Each row comes from the steps of one path. Every step used is in the known rows, and no mark comes twice. Write the path behind each row, first mark first.
Known rows:
r/b/h/w/n/s/e: [-11.9  11.3   9.1   4.2 -20.1 -51.3 -24.0  35.8 -22.2   3.9 -43.3  23.1
 -12.2 -60.4   6.0  37.4  34.3  24.7  41.1   2.6  -1.7 -12.6 -17.1 -34.4
 -34.7 -25.9 -29.6  19.7]
y/c/w/b/h/a: [ 28.1  -6.3  15.6  27.3 -12.9 -29.7  43.0   9.1 -14.7  12.3 -46.0   0.2
   2.6  -8.2   5.1  12.1 -16.7  -9.6  31.2   2.3  16.0 -13.4  -6.6 -50.4
  14.7 -42.5 -44.8  -6.8]
y/c/w/v/e: [  0.5   4.0  22.1  30.7 -10.6   7.7  21.1 -39.0  -4.1 -11.8 -19.3  10.0
  18.7 -11.6  22.8  -6.3  31.1  33.2  59.9  -4.0 -13.4  17.8   3.5 -13.8
 -17.4   6.5 -54.6  12.1]
a/h/b/w/v/e/s: [  0.5  37.9   9.6   3.7 -15.1 -59.5 -11.1  -5.7 -30.9  -1.3 -40.7  25.8
   9.9 -30.5  17.2  29.5  44.0  35.4  21.5  -6.8   1.4 -26.4 -34.0 -30.9
 -23.6 -13.7 -43.5  30.7]
a/h/b: [ 13.0  18.3   9.1   6.5  -0.8 -45.6  25.2  29.3 -28.6  13.4 -28.9   4.0
  -6.5 -19.1   1.6   8.2 -13.0   3.6  -8.2  -3.3  19.3 -29.8 -13.0 -35.5
   7.0 -22.8  -0.6   5.3]
b/w/n/s/e/v: [-14.4  18.8   6.0   6.5 -17.8 -42.6 -46.3  -3.5   0.8  -2.6 -21.1  20.0
   0.0 -27.8   9.7  41.2  59.8  41.6  52.6   0.2 -11.0   1.9 -19.6 -26.5
 -50.5   0.7 -51.5  24.4]
n/s/e/v/w/b/h: [ 24.4   0.8  17.2   7.4 -10.9 -76.2 -14.9  12.2  -2.0  22.4 -47.5  10.3
   4.1  -4.2   4.8  50.6  35.4  31.6  63.0   4.0   6.2  -4.0 -37.0 -47.6
 -54.3 -48.6 -58.0  26.4]
e/v/w/n: [-14.0   7.7  13.5   8.6 -13.6 -23.1  -6.9 -10.1   4.9  12.9 -18.7  17.8
  14.2  16.9  13.7  34.6  39.1  26.7  49.8  11.5  -0.3   7.0 -20.0 -24.4
 -26.8  -6.0 -51.0  24.3]
w/v/e: [ -8.0   9.0  11.3  18.7  -8.9  -9.6   3.9 -18.0  -4.9   3.2 -12.5  20.4
  16.8 -23.3  34.5   5.9  39.8  27.9  44.1  -0.9  -7.3  -3.4 -18.3 -13.8
 -26.7   2.6 -22.7  16.6]
s/e/v/w/b: [ 18.1  -2.3  22.0   8.1 -13.1 -41.2  -6.6  -3.9   4.6  17.6 -24.9   0.4
   6.0  26.4   6.8  41.1  22.6  30.1  58.8  13.3   4.4   9.7 -37.3 -30.9
 -50.3 -29.8 -40.5  22.5]
b/h/w/n/s/e/v: [ -6.5  13.2   6.3   7.3 -19.0 -45.1 -35.4   8.8 -13.2  10.3 -36.4  28.0
  -3.8 -45.9   6.2  47.7  55.9  33.9  50.6  -1.6   1.8  -9.0 -13.6 -36.2
 -44.4 -21.5 -53.3  29.6]
h/b/w/n: [-19.6  34.9   1.3   1.4 -10.4 -22.9  -5.4  21.5 -24.0  -4.0 -26.3   7.9
  -1.2  -1.2   0.9  17.8  13.8   5.5  17.7  12.1  -8.7 -18.2 -27.0 -26.0
  -1.1 -21.5 -10.7  -0.8]
h/b/w/v/e: [ -9.5  36.6   8.0   8.4 -12.8 -34.3   0.6  -1.6 -27.9  -6.6 -24.6  16.0
   9.2 -15.0  17.6  11.9  34.8  27.0  32.1   0.3 -11.3 -19.2 -36.8 -20.0
 -19.9 -18.0 -20.7   6.7]
c/w/b/h: [ 26.9  -2.4  16.9  17.4  -7.2 -12.6  22.2  12.2  -8.1  11.0 -41.7  -4.4
   3.8   0.0   8.6  -1.9 -15.6  -3.2  39.5  13.1   1.3   0.6  -4.8 -41.2
 -10.0 -54.5 -22.8  -6.6]
y/c/w/v/e/s: [  5.0   5.8  20.7  28.0 -11.9  -5.2   0.0 -44.6   0.0 -13.6 -24.5  19.1
  20.9 -22.2  22.0  12.5  42.0  43.8  56.0 -10.8 -10.8  22.2   3.2 -19.0
 -34.2  11.5 -71.2  23.4]
d/y/c/w: [  2.5 -11.5  22.7  40.3 -11.9  18.8  37.8 -32.2   9.0 -18.0  -2.4 -11.0
   1.9   6.3   6.7 -12.8 -16.0  10.2  41.4 -17.8  -4.3  29.2  18.8 -27.5
  -0.4  15.9 -39.6 -16.4]
s/e/v/w/b/h/a: [ 22.4   1.7  18.7  11.4 -19.3 -79.2  13.9  16.6  -9.1  33.5 -46.3  18.6
   1.8  -9.7  10.0  57.2  19.0  15.2  43.3   6.0  27.4 -26.6 -39.3 -55.7
 -22.1 -52.8 -53.5  16.0]
s/e/v: [  3.2   1.5  13.3  18.2 -12.3 -30.7 -15.0  -4.4   6.4   6.0  -6.2  12.2
   0.5 -30.2  14.9  29.3  25.8  32.6  39.9  -6.2   6.0   9.1  -6.9 -28.8
 -43.0  -2.2 -32.1   5.7]
v/e/s/n/w/h: [ 10.6 -20.4  21.5  22.0  10.2 -43.6 -31.6  -3.0   6.3   5.6 -27.0  22.4
  13.4 -28.4   9.6  50.4  44.2  24.7  53.6  -4.8  -9.2   9.0  -9.3 -30.7
 -71.9 -30.2 -49.2  28.3]
c/y: [ -5.6 -18.3   3.7  24.4 -13.8  -8.0  24.7   0.5  12.3   3.0  -2.6  -3.0
   1.3 -22.0  11.4  -5.3  -0.6  -2.0  24.0  -6.5 -15.0  19.5  11.3 -27.1
 -12.2  -1.3  -9.7 -18.2]
b/h/w/n/s: [-10.8  11.7  -1.4   6.9 -10.7 -16.2 -16.7  17.8 -22.8   9.4 -36.3  21.9
  -1.6 -31.8   8.1  21.6  34.7   8.9  27.7   0.8  -8.7 -13.6  -7.0 -26.9
 -22.0 -22.1 -25.7  20.4]
v/w: [  4.7   0.8  15.0  14.9  -6.6 -19.8  19.2  -3.0   0.3  15.1  -8.8   4.4
   9.3  17.3  14.7  15.3   4.3  16.6  23.8  -3.5  -3.4   7.9  -8.5 -22.2
 -30.5 -11.5 -21.9   0.2]
h/b: [  7.0  16.7   8.3  10.2   1.4 -26.8  14.9  23.4 -17.1   4.2 -17.8   2.7
  -2.5 -11.3   2.6   5.8 -11.9   8.0   7.3  -1.3   6.2 -12.9 -14.1 -28.1
 -10.4 -20.8   3.7  -8.5]
r/b: [  1.0   3.5   9.8  16.1 -13.9 -30.2  10.6  30.8  -4.3  -6.3 -13.6   4.9
  -3.1 -29.2  15.9  -5.0 -19.1   3.9  15.4  -1.2   1.4   5.5  -9.7 -27.7
 -13.8 -14.3   4.8 -17.7]
b/h/w/v/e/s/n: [ -4.8   9.8  14.0  17.1 -12.9 -42.8 -22.0   0.2 -18.2   2.5 -38.0  34.0
  -3.6 -49.7  23.7  45.4  60.8  39.7  40.0 -15.0  -5.7  -2.3 -19.5 -38.1
 -47.8 -22.0 -55.4  25.4]
h/b/w/v/e/s: [ -4.8  35.7   8.5   6.3 -12.9 -46.6 -19.1  -9.2 -20.6  -8.0 -31.0  25.0
  11.4 -24.0  15.5  28.3  45.1  38.4  32.3  -5.2  -8.3 -12.6 -34.4 -25.4
 -37.1 -12.9 -39.1  19.6]
e/s/n/w/v: [-10.9   4.6  28.2  15.3 -10.5 -26.7 -26.7  -6.7   8.6  -1.9 -24.7  31.4
  17.1 -17.4  19.4  40.7  48.2  27.7  48.9  -4.5 -14.6   0.4 -18.4 -21.2
 -46.8   3.9 -60.1  27.9]
e/s/n/w: [ -2.8  -9.7  25.2  16.3  -1.4 -43.2 -31.7   2.9  14.0   1.6 -21.3  23.2
   7.6 -21.7   9.2  41.9  32.4  26.1  32.4 -13.5  -7.2   8.3   0.0 -24.6
 -55.3   1.7 -46.2  14.7]
y/c/w/b: [ 25.0 -11.5  20.1  27.2  -5.0  15.7  25.5 -13.6  -0.1  -7.7 -24.6 -19.3
   5.4  25.1   1.1  -9.6 -19.5   2.5  44.9   9.4  -9.2  25.5   1.4 -23.0
  -7.7 -18.9 -30.2  -3.8]

Which path is each row?
[-16.0   4.8  13.5   8.9  -8.9 -10.4   4.8  -3.1   0.3  14.6 -16.7  13.8
  12.2  16.2  14.8  25.6  25.7  16.9  38.5  13.1  -5.5   2.4 -15.2 -19.7
 -19.3  -5.2 -33.1  18.9]
v/w/n
[-10.3  28.7   8.0  -3.2 -10.9 -61.8 -23.2  22.1 -27.3   5.2 -40.3  17.2
  -9.6 -33.9  -1.4  40.2  41.7  31.9  24.3   2.3  -1.1 -28.1 -25.4 -30.8
 -24.2 -10.6 -33.4  32.0]
a/h/b/w/n/s/e
[ -4.4  22.6   5.7  15.6 -22.7  -0.4  17.2  11.8 -31.3   6.3 -29.3  16.0
   4.8 -23.7  21.7  10.2  12.4  -2.9  23.6   1.6  -7.2 -18.1 -16.7 -28.7
  -5.4 -32.7 -20.1   1.5]
b/h/w/v
[ 16.7  -8.4   4.3  23.2  -2.6 -13.3  28.7  13.8 -10.4  20.3 -15.6  10.8
   4.3 -22.0  15.5  18.6  -9.3 -13.8  14.7   4.1   9.3 -18.6 -13.0 -38.8
  -9.8 -36.4 -10.3  -0.4]
w/h/a
[-14.9   9.3  -0.6   5.2 -10.5   4.4 -21.2   5.4 -16.9   4.8 -22.4  19.8
   0.1 -16.9   8.7  12.8  34.5  13.3  27.5   3.3 -14.1  -4.7  -6.5 -12.6
 -28.4  -2.0 -15.7  25.0]
h/w/n/s
[ -2.6   2.9  20.4  10.8 -14.5 -18.6 -31.3 -16.9  10.4  -0.1 -25.2  23.6
   4.5 -26.6   8.1  26.6  52.0  48.2  66.8   4.8  -4.1  13.6   1.4 -25.6
 -49.6   0.9 -64.6  32.3]
c/w/n/s/e/v
[ 22.9   2.2  18.9  11.4 -13.6 -67.6  -0.8  12.3  -3.7  23.1 -41.8   4.9
   4.1   1.8   7.9  49.7  20.9  22.4  56.8   9.1  10.9  -4.0 -35.8 -49.0
 -39.9 -52.9 -49.8  13.9]
s/e/v/w/b/h
[ 18.4  -3.6  15.5  12.8 -11.2 -56.5  16.7  27.5 -10.6  28.2 -47.0  17.0
  10.2 -14.5   8.9  31.8  -4.9 -16.0  25.2   8.1  19.3 -38.3 -24.2 -46.1
  -2.2 -49.1 -23.6   3.1]
n/w/b/h/a
[ 19.4 -10.3  20.1  33.1 -11.0 -12.2  35.9  -5.8  -0.8  -4.9 -33.1 -14.1
  -0.9   7.0   4.7   2.2 -18.5  -4.1  51.8  -4.1   4.4  10.9  -7.8 -48.1
   3.2 -29.2 -40.5 -10.8]
d/y/c/w/b/h
[  7.3   2.9  19.3   9.5 -12.7 -55.7 -18.8 -10.9   8.9  13.6 -17.6  17.4
   8.1  -4.6   8.8  44.1  45.9  49.8  53.8  -8.3  -0.6  11.8 -17.1 -27.0
 -66.9  -6.2 -58.6  26.4]
n/s/e/v/w
[ 13.6  -1.3  21.8  13.0  13.5 -43.5  -3.7  31.8 -12.1   4.8 -31.5   7.8
   0.7  -8.7 -10.3  37.8   3.8   3.3  33.4   5.3  -1.0 -11.8 -20.7 -37.4
 -39.1 -50.5 -22.7   8.1]
s/n/w/h/b
[ 19.2   2.9   6.8   6.5 -13.6  -4.3  15.6  17.2 -33.3  16.0 -32.3  -6.5
  -8.2   8.8   6.2   3.9 -13.8 -12.1   6.2  11.6   5.6 -16.2 -20.8 -25.3
  -2.7 -36.6   9.4  16.3]
a/h/w/b
[ -1.6  -6.8  14.5  20.0   1.4 -41.1 -27.4  -7.2   6.1   0.9 -15.9  22.8
  -4.1 -39.9  23.8  36.1  50.1  46.3  32.9 -18.5  -2.6  16.5  -6.2 -29.1
 -57.7   4.0 -38.9  17.5]
v/e/s/n
[ -7.2   2.0  25.6  36.2 -20.8  28.6  37.6 -39.0   5.1 -19.8  -8.4   0.4
  11.5   7.0  18.1 -10.1   4.4  13.5  57.7  -8.7 -12.0  19.1  -0.9 -23.2
   2.5  18.1 -54.8   0.3]
d/y/c/w/v
[ 23.7   5.1  13.8  12.4 -11.2 -56.2   8.6  13.9  -4.2  20.5 -40.9   2.4
   8.9  15.6   8.7  33.7  11.1   9.7  47.7   8.4   9.5  -4.3 -34.6 -47.5
 -27.8 -56.6 -42.1   7.6]
e/v/w/b/h
[-13.2  18.9  16.1  13.7 -21.1 -61.3 -32.8   6.0  -8.4 -19.9 -30.1  27.7
  -4.3 -44.2  25.2  34.8  52.9  45.0  42.7 -10.8 -14.2   8.5 -33.8 -33.5
 -51.0  -8.2 -50.5  13.4]
r/b/w/v/e/s/n
[ 21.0  -2.2  20.1   4.6 -10.5 -50.8 -20.8  -5.5   5.9  16.3 -31.1   5.9
   5.3  20.3   4.7  43.8  37.6  38.3  65.1   8.6  -1.5   9.5 -40.9 -29.0
 -64.2 -25.8 -48.9  35.6]
n/s/e/v/w/b
[ 10.8 -13.5  26.4   9.5   0.3 -37.9 -31.1   8.0   9.4   5.5 -33.6  10.2
   5.8   5.6   4.6  41.7  23.9  15.6  46.3   4.8  -6.9   7.2 -23.9 -26.7
 -52.5 -19.9 -35.8  24.0]
e/s/n/w/b
[ -9.6  11.3   1.4   2.8 -13.3  -9.5 -12.2   9.4 -26.7  11.5 -30.7  20.3
  -3.1 -23.7   8.2  15.5  33.0  10.7  15.7   2.0  -5.5 -18.1  -5.7 -18.3
 -13.5  -3.4 -20.7  36.4]
a/h/w/n/s
[ 22.2   1.0  13.3  11.9  -6.7 -45.5  19.6  19.7  -8.9  22.7 -38.2  -1.9
   6.8  13.7   9.5  25.4  -2.0   1.4  37.1   9.4   4.3  -6.7 -29.6 -43.1
 -21.4 -54.3 -26.5   2.1]
v/w/b/h
[  4.8  10.6   1.1  16.4 -13.5 -13.8  16.6  23.8 -29.3  12.2 -25.6   6.3
  -4.8 -28.6   9.5   7.1  -7.1  -7.0   4.4  -6.7   0.4 -12.1   0.6 -33.3
  -9.9 -39.4  -1.1 -14.3]
b/h/w
[ -9.3   5.3  10.5   9.7 -10.8 -36.4 -39.8  -5.4   8.4   4.9 -18.8  23.9
   1.4 -34.7  12.8  40.4  57.9  44.7  57.3   0.0  -1.6   4.6 -13.6 -25.2
 -51.6   7.1 -51.1  33.2]
w/n/s/e/v
[ 17.1  -4.7  16.4  12.2  -3.5 -45.8   1.2  24.6  -3.6  16.7 -42.0   3.9
  13.0  -2.5   6.2  24.7  -2.5  -9.8  38.2   8.9   3.3 -15.8 -18.2 -37.5
 -20.4 -48.0 -20.5   0.5]
n/w/b/h
[-15.4  30.2  -0.4  -1.5  -7.3 -33.4 -24.8  18.6 -19.4  -5.1 -31.5  14.5
  -1.7 -11.1  -1.1  19.4  31.7  17.7  25.1   4.0 -15.2 -16.2 -25.6 -23.0
 -21.9 -12.5 -22.3  14.5]
h/b/w/n/s
[ 14.8   2.0   5.2   8.9 -10.7  11.8   7.2  12.9 -22.4   8.8 -21.6  -7.4
  -5.6  14.7   5.1   1.9 -12.2  -8.2  20.4  12.9  -6.1  -1.1 -22.4 -19.5
 -18.4 -34.8  14.1   4.1]
h/w/b
[-10.8  30.7   0.1  -3.6  -8.8 -47.5 -16.7  23.0 -29.0   0.6 -40.0  15.3
  -4.0 -17.4   0.1  20.7  30.4  14.6  13.3   3.1  -5.5 -30.3 -25.0 -28.5
  -8.1 -13.6 -26.2  25.7]
a/h/b/w/n/s
[ 17.1  -3.3  15.7   8.9  -5.2 -18.0  13.6   2.6  -1.9  17.8 -22.3  -7.3
   7.3  37.9   9.4  16.9  -2.1   7.1  37.5  13.5  -3.6   5.9 -31.5 -24.3
 -30.0 -32.0 -14.3  10.8]
v/w/b
[  2.9  -1.9  10.9  13.9  -3.7 -29.1 -18.4   3.7   3.8   7.2 -10.4  13.0
  -1.9 -39.8  14.7  23.2  29.4  33.5  32.7 -11.4  -8.3   4.3  -1.5 -19.6
 -52.1   6.0 -20.8  14.4]
n/s/e
[ -5.5  20.5   9.7  13.8 -25.2 -36.8   8.6  16.4 -32.8  -0.9 -39.0  25.0
   4.4 -46.3  23.5  10.0  26.9  16.7  37.7   0.3  -0.6 -15.9 -26.1 -29.9
 -17.9 -35.3 -21.1   7.2]
r/b/h/w/v/e
[ -5.6  12.8  16.8  14.3 -20.6 -62.9 -22.0  19.5 -22.3  -6.3 -46.0  34.7
  -8.9 -60.7  21.4  41.9  49.8  38.1  41.2 -11.8  -2.0  -2.0 -29.0 -43.3
 -45.6 -29.0 -51.7  19.8]
r/b/h/w/v/e/s/n
